Each row was made from one small tree. The marks that hang from a mark follow it in brackets, in the order of their numbers. Every link used is in the known rows. Write each row's tree.
Known rows
J704{J159{J570 J950 J999} J787}: [ 20.0   2.9  -6.6 -65.2  -9.4   0.2  -0.8  -4.1  36.0 -41.7  -2.9  18.4
 -11.6  13.4  -9.6  -8.8  23.1  23.1 -32.7 -40.8  13.9  17.6]
J704{J159}: [ 12.8   8.0 -16.5 -25.9 -10.6 -11.1   2.3   1.3  24.7 -38.0  -6.3   2.6
  -9.6  37.9 -19.3 -39.5   9.7   8.0 -31.7  -3.3   7.0  15.0]
J159{J301 J999}: [  6.1  14.1   1.6 -23.5   1.4 -20.8  -6.0  20.0  26.0 -32.2  -0.5   5.3
  -4.6  11.1  -7.6 -37.8  20.4  21.8 -23.3 -12.2  15.6   7.8]
J884{J787{J301 J570}}: [ 14.7  13.9  -5.9  29.2 -14.5 -17.1  23.2 -21.5 -15.0 -42.0 -22.4  -9.9
  16.0  36.2   3.5 -41.7  15.1  -4.8 -17.3  24.1   1.7   9.3]
J787{J301}: [  8.2   9.7  -8.8 -16.6  -8.6 -23.4  10.8   7.2   9.7 -39.9 -19.6  -2.2
   2.7  47.9   3.7 -62.3  10.2   8.4 -28.5  20.8  10.6   7.5]
J787{J570 J704 J989 J999}: [  8.3  21.4 -17.5  50.1 -26.6  14.1 -13.6  -4.4  -9.6 -20.4  -7.5 -13.4
   6.5  38.8 -12.5 -26.5  -1.6  -4.3   4.9  12.7  20.7  15.8]
J950{J787{J570 J704{J159} J989}}: [ 14.3  13.9 -11.7  35.0 -31.6  13.3 -26.3  -3.9  -1.6 -28.9  -4.5  -1.1
 -11.3  10.1 -16.2 -16.7 -18.7   3.6 -13.6  -2.1  26.9  22.6]
J950{J787{J301 J989 J999}}: [  7.7   1.4  -4.0  -4.9 -16.6  -0.9  -5.6  -7.1 -10.5 -26.8 -28.1  -5.4
  12.0  27.1  12.0 -39.0 -18.4   1.1   6.1  22.7  21.4   9.7]
J950{J787{J301 J704 J999}}: [ 12.2   3.9  -6.6  -0.4 -11.6   6.9   6.2   9.0  -8.0 -21.7 -18.5  -0.9
  -3.4  36.3   2.8 -46.5 -35.9  -9.8 -16.8  15.4  25.1   9.8]
J884{J787{J301 J989{J159}}}: [ 16.0   4.2 -10.7  -5.9 -14.9 -19.5  11.9 -15.5  -5.7 -21.8 -19.0  -5.4
   8.3  31.1   7.5 -21.8  22.4  37.8 -16.7  19.6   1.6   4.2]
J950{J787{J301 J570 J989 J999}}: [  9.8   8.9  -3.1  31.0 -23.0   8.0  -3.0 -19.0 -19.8 -36.8 -25.9 -10.8
  21.4  15.2  10.3 -43.0 -16.0  -3.7   8.7  26.6  23.3  13.8]
J787{J570 J704{J159} J989 J999}: [ 15.7  16.0 -22.7  39.3 -26.3  26.9 -14.7 -11.9  -4.9 -14.6   3.3 -10.3
  -0.3  26.2 -21.1 -13.4  -0.5  -6.6 -10.4  -2.3  21.0  17.7]
J989{J159{J950{J787}}}: [ 17.4  -4.6 -10.4 -36.2  -5.4  -5.7  16.1  -3.7  21.2 -43.8 -11.8  11.0
  -5.8  12.1 -12.4 -34.5  -0.3  31.0 -28.5  -2.1  10.2  13.4]
J159{J570 J704{J787} J999}: [  8.7   7.5   1.9 -36.7 -16.3  -9.5   3.3   8.4  29.6 -43.0 -18.1  12.0
 -13.6  31.0 -13.1 -19.3  10.0  29.6 -19.2 -21.0   8.0  26.2]
J884{J787{J570 J704 J999}}: [ 15.5  17.9 -15.0  48.4 -17.1  10.3  14.7 -16.1 -16.5 -22.7 -12.5 -11.5
   7.1  44.9 -16.5 -17.7  -3.6 -20.5  -1.5  10.5   5.7  13.7]
J787{J704 J989}: [  3.7  18.0 -16.2  11.0 -23.1 -13.7 -23.7  17.3   8.6 -18.5 -10.6  -4.1
 -12.7  50.5  -8.8 -30.6   5.4  13.9  -8.4   9.9  18.2  12.8]
J950{J787{J301 J989{J159} J999}}: [ 14.8  -1.6  -6.8 -15.4 -14.8   5.5   5.9 -10.5  -3.6 -27.6 -20.5  -2.6
  11.0  13.7   8.7 -38.6 -17.5  31.2  -6.9  19.6  20.0   8.4]
J884{J787{J301 J999}}: [ 14.9   2.1  -9.4  -4.5  -5.2  -8.2  27.9 -17.5 -12.3 -22.4 -25.2  -8.3
  15.7  48.4   4.1 -32.0   6.0 -13.0  -8.8  20.6  -0.2   3.9]
J950{J787{J704 J989}}: [  4.2  12.6  -7.0   8.9 -25.8  -9.7 -27.9  14.8   4.0 -24.1 -17.9   1.5
 -15.5  34.6  -5.3 -28.6 -20.5  11.8  -0.3   9.4  23.8  16.0]
J787{J570 J704{J159{J950}} J989}: [ 17.5   9.3 -23.8  28.9 -22.7  17.7 -15.4 -11.0   1.4 -15.1   9.6  -3.9
  -8.1  18.5 -21.9  -1.9  23.7   0.5 -30.1 -13.4  18.5  17.5]
J989{J159{J570 J704 J950 J999}}: [ 19.2   2.6  -3.6 -52.6   5.7  13.9  18.3   5.1  32.8 -37.8  -0.4  16.7
 -23.0   0.4 -27.2 -23.0  29.3  56.8 -48.1 -30.7   3.8  18.5]
J884{J787{J301 J570 J989 J999}}: [ 13.7  11.0  -9.1  43.2 -19.8   1.7  10.9 -33.9 -29.7 -23.5 -23.1 -18.1
  27.7  32.8   7.5 -18.9  14.4 -11.2   9.9  25.8   5.5   7.7]
J159{J301}: [  5.5   6.2  -5.5 -13.9  -5.1 -24.1   0.7   8.2  21.6 -23.0 -10.5  -1.1
   0.7  20.0  -9.0 -34.5  16.3  13.8 -16.6   0.2  14.2  11.3]
J704{J787{J301}}: [  8.9   2.3 -10.3 -20.4 -21.6 -32.1  13.6  -1.6  11.0 -39.3 -23.8  -1.4
  11.9  57.0  12.5 -42.8   6.9   6.7 -19.5  16.2  12.2  13.3]

Which tree is each row?
[  8.6  21.5 -12.5  46.3 -26.7  -3.8 -12.5   2.5 -12.9 -25.3  -9.5 -11.8
   2.6  36.8   4.1 -41.7   6.3   8.1 -17.2  22.4  24.6  11.8] -> J787{J301 J570 J704 J989}
[  5.6   3.0 -11.5  -8.9 -29.8 -31.5  -6.4  -4.6   3.3 -29.0 -23.9  -5.5
  14.9  50.7  18.0 -26.2  14.7  14.5  -4.4  18.1  16.1  13.1] -> J704{J787{J301 J989}}
[ 18.0   0.0 -13.6  -3.1 -11.2  -1.0  19.2 -23.7 -13.8 -13.1 -17.8  -9.4
  17.6  30.3   6.5 -15.1  13.2  24.7  -6.0  19.0   2.3   2.7] -> J884{J787{J301 J989{J159} J999}}
[ 14.0   8.5  -7.7 -26.1  -1.6  -3.0  15.4  14.4  26.8 -41.8   1.9   7.7
 -15.2  25.3 -25.7 -37.8  17.4  45.0 -44.7  -9.9  -1.7  17.9] -> J989{J159{J704 J999}}
[ 20.7 -11.5  -9.3 -35.6  -4.4   1.8  12.3  -8.9   7.2 -31.7  -9.6   8.3
  -4.3   9.0  -3.3 -29.6  -0.4  -1.0 -44.3  -6.0  15.3  11.4] -> J704{J159{J950{J787{J301}}}}
[ 12.2  11.1 -16.6  18.4 -36.8 -16.2  -0.4 -18.6  12.1 -44.0 -12.9  -5.3
  17.7  29.3  -1.6 -22.1  14.8  40.6  -1.8  10.3  13.2  21.3] -> J704{J787{J570 J989{J159}}}
[ 17.5  -6.9  -7.3 -43.0 -14.7   6.7   6.2 -17.1  26.3 -11.8 -12.7   4.9
   4.2  -0.3  -9.7   3.8   2.9  13.6  -7.5 -31.1  23.8  20.1] -> J704{J159{J301 J570} J787{J999}}
[ 17.8 -10.1 -18.5 -21.7  -1.6   3.5  28.9  -4.7  21.0 -24.5  -0.7   4.5
  -9.8  22.8 -29.9 -17.4  29.6  31.3 -46.5  -8.8  -4.1  20.4] -> J989{J159{J704 J950}}
[ 19.8  11.9 -10.2 -18.9 -12.8   3.7   1.0  -3.0  12.7 -18.4 -13.1   6.4
 -26.3  27.2 -20.1  -7.0   0.5  12.2 -26.0 -17.8  10.0  15.0] -> J884{J787{J704{J159{J570}}}}
[ 11.4   3.2  -9.9   6.8 -14.0  -6.6   8.7 -21.1 -19.8 -12.2 -26.3 -12.6
  18.4  44.0   9.8 -14.2  14.4  -5.8   6.5  22.5   3.5   3.4] -> J884{J787{J301 J989 J999}}
[  8.4  16.3   3.2 -35.4  -2.8  -0.9   0.4  16.9  28.1 -44.4 -13.7  10.9
 -23.9  22.7 -21.2 -40.4  12.6  32.2 -27.5 -16.2   6.3  21.0] -> J159{J570 J704 J999}
[ 12.2 -11.8   6.1 -22.8   6.0   6.1   3.4   7.1  14.8 -17.6   2.4  11.8
 -12.2 -19.0 -20.0   1.6  13.7  10.2 -33.4 -30.5  12.3  19.3] -> J159{J301 J704 J950{J787} J999}
[ 12.8  18.1 -10.6  56.3 -26.1  -5.6  -3.8 -12.3 -26.7 -16.0 -14.8 -13.6
   7.0  35.5   4.8 -16.2  12.0  -0.6  -9.7  21.6  13.0   9.6] -> J884{J787{J301 J570 J704 J989}}
[ 15.0  12.8   4.2 -52.6   2.6   0.1 -11.2  11.8  36.8 -28.6   1.3  14.2
 -19.0 -16.9 -14.8 -25.1  17.1  36.1 -34.5 -38.1  22.6  12.0] -> J704{J159{J301 J570 J999}}
[ 15.1   5.0 -20.9  21.8 -35.3   8.8  -4.7 -32.6   1.7 -28.3  -8.4 -10.1
  22.5  28.9  -9.0  -1.1   8.0  -5.3   5.7  -3.3  15.1  23.2] -> J704{J159 J787{J570 J989 J999}}
[ 17.6  -9.6 -15.2 -31.9   1.8  -0.4   5.3  -7.2  24.0  -9.3   7.3   4.7
  -4.1  -2.5 -21.0  -2.4  34.0   4.5 -40.2 -26.4  13.1  11.9] -> J704{J159{J301 J950}}
[ 20.8   3.9 -20.8   2.9 -10.9  13.7  11.7 -10.8  -2.5  -5.3  -3.5  -3.2
  -8.7  42.5 -22.8   0.3  -2.9 -18.5 -20.0  -8.9   3.8  11.2] -> J884{J787{J704{J159} J999}}
[  8.4  10.0 -15.9  13.0 -17.7   4.9  -8.1   6.3 -10.9  -5.0 -12.4 -10.3
   2.0  49.3   4.2 -32.6  -2.5  -1.3  -9.6  17.6  22.8   6.2] -> J787{J301 J704 J989 J999}
[ 18.1  -3.1  -5.5 -50.0   4.4  -1.8  14.4  -4.4  33.2 -19.9  -6.1  10.7
  -8.0 -16.2 -13.5 -20.1  28.3  54.8 -32.6 -23.5  18.8  11.6] -> J989{J159{J301 J570 J950}}
[  5.5   4.4  -0.9  -8.3 -19.9 -18.7 -13.0   2.6  -2.2 -35.9 -27.2  -1.2
   3.7  27.6  13.5 -45.2  -9.2  14.5  -5.4  22.8  20.4  10.5] -> J950{J787{J301 J989}}
[  5.5  13.9 -18.9  13.9 -20.1   3.9 -14.8   7.5   0.9  -9.7 -10.7  -8.1
  -4.3  50.4 -10.9 -23.5  -2.0   0.3   2.5   9.2  18.9  11.3] -> J787{J704 J989 J999}
[  4.1 -12.1  -7.6   6.3 -26.2 -17.6  -7.0  -4.7  10.9   0.8 -11.0  -4.9
   6.7  18.6  -9.1  20.7  24.9  16.5  -1.2  -9.0  12.7  25.9] -> J159{J301 J704{J787{J989}}}
[  9.7  -7.9 -10.2  -8.4 -21.0 -19.6  22.3  -3.1   6.2 -26.8 -20.0  -2.5
   5.0  50.6  -0.7 -22.8  10.3   3.7 -28.1  10.2   4.2  22.9] -> J159{J704{J787{J301}}}
[  9.7   8.3  -9.2  -0.3 -14.2   7.1  -0.7  10.0   3.0 -25.8 -17.5   1.4
  -8.9  38.7 -12.5 -37.6 -35.5  -9.4  -5.6   7.1  21.5  15.0] -> J950{J787{J704 J999}}
[ 12.8  -2.1   5.0 -39.2   9.6   8.9   4.1   7.9  26.4 -15.8   0.1  12.2
 -18.7 -17.3 -22.6  -2.6  36.2  30.4 -35.3 -39.2  12.9  17.8] -> J159{J301 J570 J704 J950 J999}
[ 12.5 -10.5  -1.2 -29.7   2.9   6.0  11.9  -3.4  22.7  -6.5  -9.8   6.6
 -13.3 -11.0 -23.9   0.0  32.1  21.3 -29.6 -27.5  12.3  22.1] -> J159{J301 J570 J704 J950}
[ 13.8  -7.5 -12.0 -26.0 -17.7 -18.6   1.7  -7.2  27.2 -16.5  -2.6   2.9
   3.6  14.1 -10.3  -0.2  14.3   8.8 -23.6 -20.0  17.1  19.7] -> J704{J159{J301} J787}
[ 11.6  15.2  -6.5  39.7 -22.4 -16.3   3.4 -24.1 -22.0 -31.8 -23.6 -13.6
  18.8  32.0   9.4 -24.3  22.3   1.8  -0.6  26.6   5.1   9.2] -> J884{J787{J301 J570 J989}}
[ 15.7  17.4  -9.5  45.2 -17.6  -7.3  15.5  -8.6 -20.4 -26.1 -13.5  -9.2
   3.2  40.1   0.5 -33.4   3.8  -8.4 -25.3  19.7   9.5  10.0] -> J884{J787{J301 J570 J704}}
[ 19.2   8.2  -5.3  -9.1  -1.0  -0.4  -5.3   8.8  10.2  -1.5  13.7   6.7
 -19.5   5.0 -18.8  10.7  15.2   5.5 -37.4 -32.9  12.2   7.3] -> J884{J787{J704{J159{J301 J999}}}}
[ 19.0   2.0 -12.8 -52.7  -3.0   5.1   4.3  -7.8  30.3 -35.0  -9.7  11.3
 -16.4  13.4 -20.2 -25.2  22.0  18.8 -35.8 -23.7  11.9  16.1] -> J704{J159{J570 J950}}
[ 17.4  20.2  -6.4  17.4  -7.9  11.9 -12.8  12.2  14.8 -20.9  21.7   3.1
 -13.3  -8.4 -21.9 -18.4  10.8  10.0 -43.6 -30.2  25.5  14.1] -> J787{J570 J704{J159{J301 J999}}}
[ 21.6  -9.5 -16.9 -51.5 -13.3  14.8  14.8 -25.3  24.1 -24.3 -13.1   8.7
   2.2  20.8 -13.0   0.4  11.1   2.8 -16.4 -28.7  14.1  19.9] -> J704{J159{J570 J950} J787{J999}}
